What can hang from each mark
K: L S
N: X
U: S
V: S
X: L N
J: M Q
Q: J L
S: K V
M: J L
L: K X

Every row comes from one small tree of marks. The marks that hang from a mark follow it in brackets, in alphabetical order. Every link used is in the known rows. Which tree was each row made from?
(in the rows, 128 means zero)
Known rows
K[L S[V]]: [157 162 140 144 108  63 126 126 133 197 118 157 107 128 175 118  82 170
 136 105 117 102 135 135 152 168]
J[M[L[K X]] Q]: [ 89 164 156 148 143  80 187 105 100 156 174 111 116 146 116 127 117 173
 149 118  68  77 126 124 146 189]
Q[J[M] L[K]]: [118 157 191 131 146  96 194 103 105 160 174  96 118 149 144  94  93 202
 141 117 113  95 147 129 141 166]
U[S[K[L]]]: [145 154 134 137 103  55 135 109 102 179 123 131 122 110 191 115 101 156
 151  92 106 110 123 131 137 163]
S[V]: [141 133 150 139 104  89 135 100 119 177 143 134  99 124 186 116  98 177
 157  99 107 126 128 138 136 160]
S[K[L[X[N]]] V]: [168 178 165 150  99  73 138 129 115 179 111 139 112 110 182  90  84 165
 147 109 117  98 109 133 162 174]
K[S[V]]: [149 139 146 135 112  79 130 118 130 177 129 151 101 131 179 121  87 167
 147 104 116 114 140 134 152 161]
M[J[Q] L[K X]]: [ 88 164 138 142 140 101 178 105  87 163 150 107 119 138 122 111  99 175
 151  90  69  80 109 126 124 202]
X[L[K[S]] N]: [144 169 145 114 135  51 140 137 127 175 144 114  93 126 159 120  72 166
 131 127 117 115 130 130 155 163]
X[L]: [135 140 146 123 121  69 135  97 111 183 148 108 102 119 173 119  94 182
 157  98 116 128 126 146 115 157]
V[S[K[L[X[N]]]]]: [145 182 160 142 116  75 134 138 120 161 116 147 112 114 159 105  81 154
 133 105 119  93 108 117 154 171]
U[S[K[L] V]]: [157 152 144 146  91  64 128 114 112 188 118 137 119 113 207 112  93 156
 153  90 112 112 116 138 149 157]
N[X[L[K[S]]]]: [127 155 148 142 148  46 132 121 133 164 136 105 117 130 151 133  70 166
 143 113 135 112 140 139 145 161]
M[J[Q] L[X]]: [ 91 151 143 135 135 111 171 100  91 173 135 119 116 130 130 111 101 182
 154  82  69  79 112 132  98 193]
J[M Q[L[K]]]: [102 152 174 138 143  76 182  98 124 161 184 109 120 145 136 120 110 186
 145 120 102  88 142 128 144 160]
M[J L[K]]: [119 136 132 132 133 106 155 111  80 172 144 104 105 141 138 108  86 173
 149  85  70 111 118 132 115 193]
U[S[K[L[X]] V]]: [144 179 152 152  95  57 137 116 109 173 116 135 131 110 195 101  92 150
 155  96 115  98 112 134 162 176]
M[J L[K[S] X]]: [116 170 134 130 146  88 162 132  87 159 127 122 117 144 118 103  78 164
 147 100  79  91 126 128 141 212]
L[K]: [123 147 138 137 121  70 149 102 106 160 166 118 105 129 163 114 102 169
 155 109 104 126 131 125 149 174]
S[K[L[X]] V]: [161 168 156 158  95  69 137 116 110 175 123 138 128 116 181  98  89 166
 163 100 126  99 114 140 162 180]
Q[J[M]]: [122 131 170 130 128  91 177  91 108 175 149 117  98 138 157 110 108 193
 149 102  98 102 146 127 126 154]
X[L[K[S[V]]] N]: [159 169 154 125 124  60 132 140 135 184 141 121  92 127 176 116  68 167
 131 126 123 115 125 136 167 158]
J[M[L[X[N]]] Q]: [101 159 171 133 143  92 179 111 109 173 148 122 100 132 129 121 117 181
 131 119  62  73 126 121 121 173]
L[K[S] X[N]]: [127 193 148 125 138  57 156 135 123 149 142 136 104 125 145 104  84 160
 137 134 106  99 132 110 178 190]
V[S[K]]: [141 116 148 138 104  90 127 119 114 154 139 139 111 124 170 121  90 151
 159  86 121 122 121 129 141 152]
N[X[L[K[S[V]]]]]: [139 154 157 153 136  57 126 127 141 174 135 111 113 131 167 131  65 165
 142 111 141 112 134 145 158 158]

Which tree is each row?
[131 194 150 133 123  62 146 118 115 176 127 138 102 110 157  98  95 180
 131 118 100  97 120 118 136 183]
K[L[X[N]]]
[123 144 191 125 137 102 188  97 109 172 157 108 114 142 152  96  94 211
 143 108 111  95 149 136 116 157]
Q[J[M] L]
[145 152 142 142 115  68 139 124 129 166 148 138 105 138 171 118  83 159
 147 116 115 117 134 130 177 172]
L[K[S[V]]]
[149 161 147 134 119  58 132 127 129 180 148 120 106 137 171 123  73 164
 149 115 130 118 129 146 167 166]
X[L[K[S[V]]]]
[ 85 180 159 136 148  89 188  98 108 153 159 108 133 136 128  95  90 188
 155  98 105  80 122 127 137 193]
M[J[Q[L[K X]]]]
[139 190 160 135 126  65 150 140 129 155 139 138 101 129 163 102  79 159
 136 132 113 101 127 117 189 186]
L[K[S[V]] X[N]]
[102 181 177 126 139  90 176 105 127 155 154 124 119 120 153 101 101 197
 135 120 109  81 124 123 126 175]
J[Q[L[X[N]]]]
[150 200 157 137 118  62 139 142 135 184 110 158 104 119 170 101  77 169
 120 125 114  87 126 126 163 178]
K[L[X[N]] S[V]]
[155 177 154 139 112  62 145 125 108 172 118 134 114 106 168  93  94 166
 147 110 113  96 115 125 147 178]
S[K[L[X[N]]]]
[119 185 153 132 131  68 159 116 113 145 158 118 101 118 153  97  96 169
 142 126  99 109 122 111 162 186]
L[K X[N]]
[ 93 151 159 140 137  87 178  98 105 168 158 120 114 140 124 127 121 181
 151 107  68  76 132 131 119 177]
J[M[L[X]] Q]
[139 199 147 128 130  52 144 136 126 179 112 153 104 116 147 105  87 171
 122 125 107  85 131 120 150 186]
K[L[X[N]] S]
[119 176 143 136 137  80 157 131  98 151 150 126 120 140 130 111  89 161
 144 119  90  95 133 126 154 209]
M[L[K[S] X]]
[146 190 148 146 115  60 136 125 128 182 116 157 118 126 162 108  82 168
 139 115 120  90 127 136 165 188]
K[L[X] S[V]]
[147 126 149 136  95  80 130 106 110 167 129 128 113 116 210 115  97 150
 166  88 112 122 121 135 149 152]
U[S[K V]]
[104 159 143 128 149  84 174 117 123 169 149 124 126 144 132 114  77 179
 139 100 108  80 136 128 138 176]
M[J[Q[L[K[S]]]]]
[132 183 152 145 123  62 149 126 125 151 146 140 116 135 158 108  86 159
 154 121 118 101 132 124 190 191]
L[K[S[V]] X]
[111 164 153 133 140  72 171 117 132 159 172 128 126 139 144 123  92 179
 139 119 119  84 139 127 153 173]
J[Q[L[K[S]]]]
[103 134 151 145 136  84 176 104 102 172 178 111 106 148 127 137 116 173
 143 111  65  90 133 128 134 171]
J[M[L[K]] Q]
[150 141 143 146 104  78 122 124 117 173 127 144 115 124 166 120  85 155
 145  87 124 109 116 130 141 158]
V[S[K[L]]]
[107 169 178 142 145  99 196 109  83 155 164  97 116 148 125  98 104 190
 147 116  82  84 130 126 139 195]
Q[J[M[L[K X]]]]
[135 162 150 123 130  62 143 117 116 175 160  98  91 119 169 111  88 174
 139 120 112 124 119 129 139 162]
X[L[K] N]
[ 91 168 179 133 147  78 187  90 122 160 166 120 126 137 132 110 112 194
 154 113 104  76 142 131 133 169]
J[M Q[L[X]]]
[147 168 147 147 108  60 144 110 102 169 127 134 129 114 161 100  96 166
 162 100 119  98 118 131 150 181]
S[K[L[X]]]
[138 169 151 149 108  71 134 126 112 160 123 146 127 121 154 111  87 154
 150  92 127  97 112 128 154 178]
V[S[K[L[X]]]]
[105 184 197 135 152  88 205 104 102 145 172  97 129 145 132  82  92 203
 149 121 113  83 141 126 154 185]
Q[J[M] L[K X]]
[120 197 175 126 142  80 170 117 110 141 162 111 119 125 147  82  86 186
 137 130 115 102 128 119 152 192]
Q[L[K X[N]]]
[114 150 164 135 138  89 165 106  91 168 148 119 111 138 130 113 109 176
 150 109  73  99 135 134 121 186]
J[M[L[X]]]
[133 195 138 136 125  49 143 122 121 174 122 153 119 123 145 113  91 166
 140 115 111  89 138 125 153 192]
K[L[X] S]
[124 124 172 131 132 114 179 103  90 182 150 109 101 144 146 111 108 198
 141  98  77  94 138 135 104 166]
Q[J[M[L]]]
[171 138 147 154  91  75 128 116 111 189 123 138 118 120 193 108  90 168
 158  93 121 112 118 145 151 163]
S[K[L] V]
[102 137 173 132 140  83 178  88 126 174 168 120 118 139 145 125 111 194
 145 108  98  87 145 134 119 151]
J[M Q[L]]
[118 198 181 132 146  89 189 123 113 142 159 118 134 140 139  82  73 193
 142 123 133  80 140 123 162 197]
Q[J L[K[S] X]]
[ 97 176 168 121 146 103 179 104 116 166 134 121 115 121 140  92  86 197
 140 100  98  75 124 124 110 177]
M[J[Q[L[X[N]]]]]
[116 174 168 134 145  82 175 125  93 157 157 108 100 140 125 102 104 171
 135 131  66  97 128 117 146 191]
J[M[L[K X[N]]]]
[ 89 182 178 141 150  71 195  98 120 148 183 109 131 145 124 110 108 184
 151 125 102  77 139 124 159 180]
J[M Q[L[K X]]]
